Known rows, with every step that occurs
nuze tidet medo: .02 -.20 .08 -.21 .02 .04 -.10 -.03 -.14 .14 -.19 -.02 .08 .08 -.23 -.16
 -.03 .07
roge mutam nuze tidet medo: .11 -.45 .02 .17 .01 .03 -.09 .05 -.05 .16 -.08 -.04 -.10 .05 -.33 -.02
 .04 -.14
bunu roge: -.09 .05 -.05 -.29 .00 -.39 .03 .06 .01 -.06 .04 -.03 .11 -.09 -.03 -.21
 .07 .20
fiko tidet medo bunu: .03 -.02 .00 -.08 .03 .14 .00 .01 -.12 .17 -.03 .03 .07 .01 .17 .14 -.12
 -.04
medo bunu roge: -.10 .23 -.10 -.12 -.02 -.29 .06 -.01 -.04 -.13 .06 .02 .17 -.12 .13
 -.04 .02 -.01
roge bunu: .10 -.04 .23 -.35 .01 -.38 -.02 -.07 -.11 -.01 .11 -.04 .00 -.13 -.32
 -.19 .15 .08
mutam nuze tidet medo bunu: .15 -.11 .00 .16 -.08 .29 -.06 -.09 -.18 .05 -.25 -.02 -.02 .04 -.13 .14
 .00 -.29
bunu fiko mutam nuze tidet medo: .21 -.04 .01 .25 -.06 .50 -.06 -.09 .14 -.05 -.19 -.02 -.23 .21 -.02
 -.02 .06 .07
fiko mutam nuze tidet medo bunu: .17 -.04 -.04 .18 -.13 .51 .03 -.12 .02 -.05 -.23 -.04 -.16 .11 .02 .17
 .02 -.19
nuze tidet: .06 -.04 .16 -.15 .05 -.21 -.08 -.02 -.15 .04 -.19 .02 .06 .09 -.11 -.13
 .11 .07
nuze tidet medo bunu fiko mutam: .06 .20 .03 .20 .00 .47 .00 -.15 .07 -.07 -.07 .07 -.05 .19 .21 .02 -.10
 .01
nuze tidet medo bunu: .01 -.02 .04 -.05 .00 .16 -.05 -.10 -.19 .08 -.16 .04 .11 .05 -.06 .01
 -.10 -.15
bunu roge mutam fiko tidet: -.13 -.10 -.01 -.12 .10 -.51 .11 .38 .10 .01 .12 -.05 .11 -.01 .00 .08
 .00 .23
tidet nuze: -.16 .02 .08 -.39 -.06 -.30 -.08 -.08 -.01 -.05 -.16 -.05 -.12 -.12 .04
 -.06 .24 .16
roge mutam: -.11 -.07 .13 -.14 .07 -.32 -.01 .04 .01 .11 .18 .00 -.07 -.09 -.14 -.12
 .10 .03
bunu fiko tidet medo: .07 -.05 .06 -.02 .10 .14 -.08 .05 .01 .17 .01 .05 .00 .11 .16 -.05 -.08
 .23
fiko tidet medo: .04 -.19 .05 -.26 .05 .03 -.04 .08 -.07 .22 -.05 -.02 .03 .04 .02 -.03
 -.05 .18
medo bunu fiko: -.04 .43 .12 .09 .02 .06 -.03 -.15 -.06 -.06 .08 .09 -.02 -.03 .18 .02
 .03 -.07
fiko mutam nuze tidet: .23 -.03 .08 .08 -.08 .15 .00 -.04 .05 -.09 -.27 -.06 -.22 .15 -.03 .04
 .22 .03
fiko mutam: -.03 .18 .11 -.29 -.06 .05 .05 -.06 .13 -.03 .00 -.05 -.18 .00 .04 -.09
 .14 .18

Rows
.17 .04 .00 .38 -.04 .40 -.10 -.13 -.11 .00 -.19 .05 -.05 .11 .00 .11
 -.02 -.24 | mutam nuze tidet medo bunu fiko
.08 .27 -.06 .24 -.13 .66 .03 -.17 .17 -.09 .01 -.02 -.28 .01 .16 .15
 .01 -.14 | tidet medo bunu fiko mutam nuze
.07 -.49 -.19 .19 .01 -.21 -.03 .15 .03 .02 -.04 -.04 .06 .02 -.25 -.10
 -.01 -.03 | bunu roge mutam nuze tidet medo
-.22 .06 .20 -.28 .02 -.21 .04 .15 .03 .08 .11 -.08 -.08 -.11 -.32 .03
 .08 .01 | roge mutam fiko
.41 -.01 .18 .27 -.03 .02 -.02 -.10 .08 -.21 -.06 .00 -.21 .16 -.12 -.06
 .22 .07 | roge bunu fiko mutam nuze tidet
-.15 -.11 -.07 -.11 .07 -.55 .05 .13 .08 -.03 .23 -.01 .08 -.12 -.07
 -.20 .05 .13 | bunu roge mutam
-.09 .25 .03 .01 -.01 .31 -.04 -.16 -.04 .05 .08 .05 -.01 -.04 .07 -.01
 -.11 -.09 | tidet medo bunu fiko
-.13 .06 -.13 -.18 -.02 .01 .12 .22 -.01 .00 -.05 -.06 .21 -.03 .08 .22
 -.18 .08 | mutam fiko tidet medo bunu roge
-.20 -.10 -.19 -.02 .02 -.19 .07 .06 .05 .02 .25 .01 .15 -.15 -.02 -.07
 -.16 -.09 | tidet medo bunu roge mutam
.10 -.28 -.03 .35 -.01 .15 -.04 -.02 -.10 .09 -.06 .01 -.04 .02 -.17 .15
 -.03 -.36 | roge mutam nuze tidet medo bunu
-.15 .07 -.18 -.19 -.05 -.03 .05 -.02 -.03 -.04 .06 -.02 .18 -.13 .02
 -.07 -.13 -.02 | tidet medo bunu roge
-.08 -.23 -.17 .15 .08 -.24 .03 .07 -.04 .02 .09 .06 .24 .00 -.03 -.06
 -.18 -.10 | nuze tidet medo bunu roge mutam
-.06 .33 .00 .03 -.05 .53 .04 -.17 .16 -.05 .10 .02 -.15 .03 .21 .02
 -.09 .01 | tidet medo bunu fiko mutam
-.11 .11 .02 -.21 -.05 .22 -.01 -.11 -.11 .10 .01 -.01 .02 -.11 -.06 .02
 -.08 -.14 | tidet medo bunu
-.32 .02 -.13 -.15 -.03 -.09 .12 .17 .07 -.01 .18 -.07 .13 -.18 -.19 .09
 -.17 -.08 | tidet medo bunu roge mutam fiko
.03 .13 .06 .18 .05 .26 -.09 -.13 -.13 .03 -.09 .10 .09 .12 .05 -.01
 -.13 -.10 | nuze tidet medo bunu fiko
-.01 -.19 -.13 .09 -.01 -.40 .03 .14 .10 -.06 .14 -.05 -.04 -.13 -.13
 -.08 .14 .00 | bunu roge mutam nuze
.14 .19 .20 -.10 .00 -.06 .03 -.13 .15 -.16 .20 .01 -.17 .02 -.05 -.18
 .14 .23 | roge bunu fiko mutam
-.17 -.26 -.10 -.18 .07 -.26 .09 .36 .12 .12 .12 -.09 .14 -.02 -.11 .05
 -.14 .23 | bunu roge mutam fiko tidet medo
.00 .33 .13 -.07 .00 .15 .02 -.10 .19 -.09 .07 .01 -.21 .07 .17 -.12 .12
 .23 | bunu fiko mutam
-.01 -.07 -.20 -.06 .03 -.09 .06 .11 -.03 .03 .02 .03 .22 -.02 .25 .06
 -.17 .09 | fiko tidet medo bunu roge
.00 .22 .04 .12 .05 -.15 -.06 -.08 -.01 -.12 -.12 .11 -.04 .04 .56 .21
 .10 .10 | medo bunu fiko tidet nuze
-.07 -.18 -.25 .19 -.05 -.04 .06 .06 .06 -.03 .16 -.04 .02 -.17 -.08 .06
 -.06 -.22 | tidet medo bunu roge mutam nuze
.10 .30 .10 .21 .10 .00 -.01 -.02 -.06 .00 .03 .14 .03 .09 .43 .15 -.02
 .02 | medo bunu fiko tidet
.10 -.15 -.14 .43 .02 -.35 .03 .08 -.04 -.14 -.01 .04 .10 .00 .03 .09
 .06 -.23 | medo bunu roge mutam nuze tidet
